Each row was made from one path, in order. Every step used is in the known rows, and no mark comes twice. Write each row's path.
Known rows
lutez zapug: -15; 14; 5; 0; -6; 5; 23; 8; 7; -8; -6; 2; -6; 1; -9; 6; -16; -2; 15; 3; -10; -26; -10; -4; 2
debis tezuzi: -20; 25; 15; 0; -6; 2; -7; 7; 11; -14; -2; -6; 6; -11; 6; 3; -4; -15; 0; -8; 14; -31; 13; 6; -4
puvog debis tezuzi muve lutez: 1; 37; 26; -4; 0; -10; -4; 2; 8; -13; 16; -6; 17; -5; 10; 20; 0; -9; -10; 4; 9; -21; 16; 0; -5
lutez zapug tezuzi tigob: -28; 27; 3; -11; 10; 2; 14; 8; 17; 1; 12; -2; 14; 17; -12; 28; -11; 2; 10; 17; -34; -3; 2; -4; 6
muve lutez tigob tezuzi zapug: 0; 31; -16; -1; 3; 5; 28; -16; 23; -8; 17; -3; -12; -6; -20; 14; 5; 5; 18; 44; 31; 1; -3; -10; -11
muve lutez zapug tezuzi debis: 29; 15; 20; 6; 11; 2; 19; 8; 12; -16; 25; 1; -39; 14; -18; 13; -21; 2; 18; 13; -28; -3; -17; -2; 17
puvog debis tezuzi muve lutez tigob: 5; 36; 17; -13; -5; -12; -3; 6; 8; -15; 17; -4; 15; -7; -11; 26; 2; -10; -13; -3; 8; -21; 25; 6; -6
lutez tigob tezuzi: -9; 22; -5; -6; 2; 12; 10; -9; 26; 1; -5; -2; -8; -4; -21; 4; -6; -5; 4; 16; 21; -3; 7; 7; -4
lutez zapug tezuzi: -10; 17; 10; 3; 7; 0; 13; 9; 18; -2; 6; 3; -9; 3; -17; 8; -17; 4; 12; 11; -28; -8; -13; -4; 8
tigob tezuzi muve lutez zapug: -19; 30; 5; -17; 6; 9; 41; -3; 19; -2; 23; -2; -8; 10; -12; 18; 1; 8; 17; 32; -1; 3; -21; -14; -6
lutez tigob: -10; 17; -1; -3; -13; 4; 4; -2; 6; -10; -8; 2; 1; -9; -13; 8; -18; -13; 3; 3; 8; -17; 13; 13; 2
puvog debis: 13; 20; 14; 16; -2; -1; -5; -4; 14; 1; -15; -1; 4; -4; 6; 2; -20; -10; -4; 5; 9; -23; 12; 5; 3
vanatil debis tezuzi tigob: -46; 27; 11; -6; -6; -10; -12; -1; 0; -7; 7; -17; 16; -4; 21; 19; 4; -17; -35; -3; -1; -29; 45; 12; -8
tigob gifid: -11; 19; 1; -4; -20; -1; 7; -17; -20; 9; -8; 1; -5; -6; 1; -4; -14; -6; 1; -2; 1; -17; -6; 4; 2
lutez tigob tezuzi debis puvog: 15; 25; 10; -1; 19; -4; 20; 1; 34; -9; -3; -10; -40; 31; -12; -3; -19; -6; 12; -3; 20; 14; 23; 16; 16
muve lutez tigob gifid: 18; 18; -7; -12; -28; -2; 14; -20; -26; 4; 5; 5; -9; -9; -17; 11; -8; -5; -5; 4; -2; -17; -1; 12; -4
gifid tigob: 11; 21; -1; -8; -18; 8; 3; -2; 5; -3; -11; -4; 15; -13; -9; 0; -14; -13; 9; -3; 9; -15; 6; 3; -6
muve lutez zapug: 12; 13; 6; 0; -10; 6; 28; 1; 3; -9; 7; 4; -8; 0; -5; 15; -10; -3; 12; 16; -10; -25; -14; -3; -2
puvog debis tezuzi tigob: -11; 37; 13; -4; 5; -6; -14; 6; 18; -2; -3; -10; 34; 6; 11; 23; 3; -13; -13; -7; 8; -31; 37; 5; -5
vanatil debis tezuzi: -28; 15; 18; 9; -9; -12; -14; -2; 1; -11; 0; -13; -7; -17; 16; 0; -4; -14; -32; -6; 6; -35; 29; 12; -6
gifid tigob tezuzi: 12; 27; -5; -9; -2; 14; 9; -11; 25; 7; -9; -8; 7; -10; -15; -5; -3; -5; 11; 10; 23; -2; 0; -1; -13
zapug lutez tigob gifid: 19; 13; -8; -33; -22; -4; 11; -9; -28; 6; 8; 11; -10; 0; -24; 12; -7; -14; 1; -9; 12; -20; -11; 10; -2
tigob tezuzi muve lutez: -19; 35; 11; -11; 4; 11; 20; -16; 16; -2; 20; -6; -1; 1; 4; 13; -4; -4; 9; 39; 17; 11; -6; -4; -4
puvog debis tezuzi zapug lutez muve: 10; 24; 0; -17; 1; -11; 10; -14; 8; -14; 24; 1; -3; 0; 5; 18; 11; -5; 7; -2; 38; -38; -8; -14; -7
gifid tigob tezuzi muve lutez zapug: 6; 33; -4; -31; -1; 10; 40; -1; 17; -1; 19; -6; 7; 1; -26; 15; 5; 8; 19; 20; 0; 5; -20; -16; -18

Which path is each row?
-16; 28; 2; -41; 5; 7; 19; -1; 12; -3; 22; 4; -2; 10; -23; 20; -1; -12; 11; 18; 28; 9; -7; 1; -4
zapug lutez tigob tezuzi muve
-12; 14; 18; 16; -4; -21; 5; -8; 7; 2; -10; -11; -19; 11; 32; -3; -26; -14; -26; 0; 0; -10; 35; 21; 8
vanatil debis puvog
-11; 16; -11; -23; -10; 2; 27; -25; -5; -15; 23; 6; -11; 2; 7; 15; -5; -7; 23; 19; 32; -19; -25; -14; -1
tezuzi zapug lutez muve
0; 32; 21; -10; 3; -12; 17; 16; 11; -13; 19; -4; 9; 3; -6; 23; 4; 1; -1; -1; -9; -30; 3; -10; -8
puvog debis tezuzi muve lutez zapug
12; 27; 20; 8; 23; -1; 18; -1; 36; -6; -3; -13; -39; 32; 9; -9; -22; -7; 17; 4; 21; 13; 14; 10; 17
tigob tezuzi debis puvog
11; 22; 24; 9; 8; -8; 11; 6; 15; -17; -6; -9; -32; 30; 17; -4; -34; -14; 16; -10; 7; -1; 21; 15; 23
tezuzi debis puvog
-10; 34; 7; 15; 7; -15; -1; 5; 20; -15; 0; -9; 10; -7; 3; 4; 2; -1; 8; 3; 24; -32; 14; -14; -6
puvog debis tezuzi zapug
7; 6; 3; -27; -14; 10; 15; -24; -7; -7; 15; 8; -11; 1; 10; 14; -10; -18; 7; 3; 22; -22; -18; 6; 4
zapug lutez muve
0; 29; -4; -20; -5; -5; 24; -10; -14; 16; 26; 1; 5; 16; -15; 31; -1; 7; 3; 18; -42; -3; -12; -5; 0
muve lutez zapug tezuzi tigob gifid
-29; 31; -6; -19; -17; 1; 9; -16; -21; 12; -3; -4; 18; 9; 6; 15; -6; -8; 1; 4; -6; -13; 10; 3; 0
tezuzi tigob gifid
-16; 31; 20; -6; 2; -2; 4; -8; 5; -8; 28; -2; 4; -1; 5; 19; -18; -7; 5; 33; -15; 16; -4; 1; 9
zapug tezuzi muve lutez
-43; 29; 15; -13; 10; -3; 19; 12; 11; -8; 19; -1; 0; 9; -15; 16; -19; 6; 17; 14; -32; 6; -14; -10; 10
lutez zapug tezuzi muve
-12; 32; 10; -15; -3; -3; 5; -4; 5; -12; 28; 1; 3; -3; -16; 26; -17; -6; 1; 26; -16; 15; 6; 8; 7
zapug tezuzi muve lutez tigob
-26; 29; -4; -21; -1; -6; 19; -3; -10; 17; 13; -1; 8; 17; -17; 22; -4; 9; 6; 5; -43; -4; -8; -7; 5
lutez zapug tezuzi tigob gifid
42; 20; 12; -21; 20; -5; 22; 6; 27; -9; 12; 0; -46; 39; -14; 6; -14; -16; 15; -4; 31; 10; 9; 17; 13
zapug lutez tigob tezuzi debis puvog
21; 31; -16; -26; 4; 6; 26; -6; 20; 0; 16; -3; 3; 0; -22; 7; 8; -5; 30; 23; 45; 0; -21; -20; -18
gifid tigob tezuzi zapug lutez
13; 21; 26; 8; 24; -15; 22; 19; 26; -13; 7; -5; -43; 40; -6; 1; -32; 2; 21; -8; -30; 9; 2; 5; 29
lutez zapug tezuzi debis puvog
-19; 20; 7; -6; -3; -20; 4; 2; -4; -18; 24; -6; -11; -8; 11; 12; 7; -13; -13; 7; 27; -34; 9; -7; -12
vanatil debis tezuzi zapug lutez
-30; 33; -8; 7; 11; 5; 23; -14; 28; -4; 3; -8; -6; -2; -3; -1; -2; 5; 26; 37; 32; 0; -8; -17; -5
tigob tezuzi zapug
-9; 33; 2; -25; -13; -11; 8; -15; -22; 5; 29; 2; -2; -3; -24; 20; -10; 2; -3; 17; -24; 15; -4; 6; 6
zapug tezuzi muve lutez tigob gifid
-31; 25; 13; -15; -16; -16; -2; -1; -10; -19; 25; -11; -1; -16; 2; 23; 2; -13; -36; 3; -1; -21; 33; 14; -9
vanatil debis tezuzi muve lutez tigob
-13; 29; -3; -29; -27; -6; 18; -16; -32; -1; 17; 3; 1; -4; -16; 18; -9; -3; -1; 8; -7; -2; -1; 5; 0
tezuzi muve lutez tigob gifid
-1; 22; -12; -20; -7; -4; 20; 2; 0; -18; 15; 8; -5; 1; -19; 21; -7; -12; 23; 17; 29; -16; -7; -7; -3
tezuzi zapug lutez tigob
15; 24; -24; -38; -2; 10; 33; -29; 15; 0; 26; -2; -5; -1; -17; 9; 12; 0; 28; 20; 47; -4; -30; -21; -17
gifid tigob tezuzi zapug lutez muve
20; 29; -1; -14; 5; -19; 4; 13; 12; -17; 15; 3; 4; -2; -22; 22; 9; -11; 6; -5; 35; -35; 10; -9; -10
puvog debis tezuzi zapug lutez tigob
-45; 34; 9; -12; 8; 9; 14; -8; 21; -1; 7; -8; 3; 3; 2; 5; -8; -2; 12; 25; 17; 12; -1; -5; 0
tigob tezuzi muve
17; 17; -4; -26; 4; 11; 14; -4; 20; 2; 11; 7; -12; 3; -24; 13; -1; -15; 7; 14; 34; -6; -6; 8; -6
zapug lutez tigob tezuzi
-25; 33; -1; -15; -4; -5; -2; -16; -11; 17; 9; -4; 15; 10; -2; 17; -9; -3; -2; 11; -25; 6; 6; 4; 7
zapug tezuzi tigob gifid
-33; 26; 23; -6; -12; -14; -4; -5; -9; -15; 25; -14; 0; -14; 21; 16; 1; -13; -32; 8; 0; -20; 25; 8; -8
vanatil debis tezuzi muve lutez
40; 19; 27; 8; 20; -14; 27; 12; 22; -13; 20; -3; -45; 37; -3; 10; -28; 1; 18; 5; -29; 9; -2; 7; 25
muve lutez zapug tezuzi debis puvog
-52; 36; 20; -16; -4; -4; -2; 10; 5; -20; 10; -10; 16; -5; 8; 11; -4; -12; 4; -4; 8; -17; 13; 0; -1
debis tezuzi muve
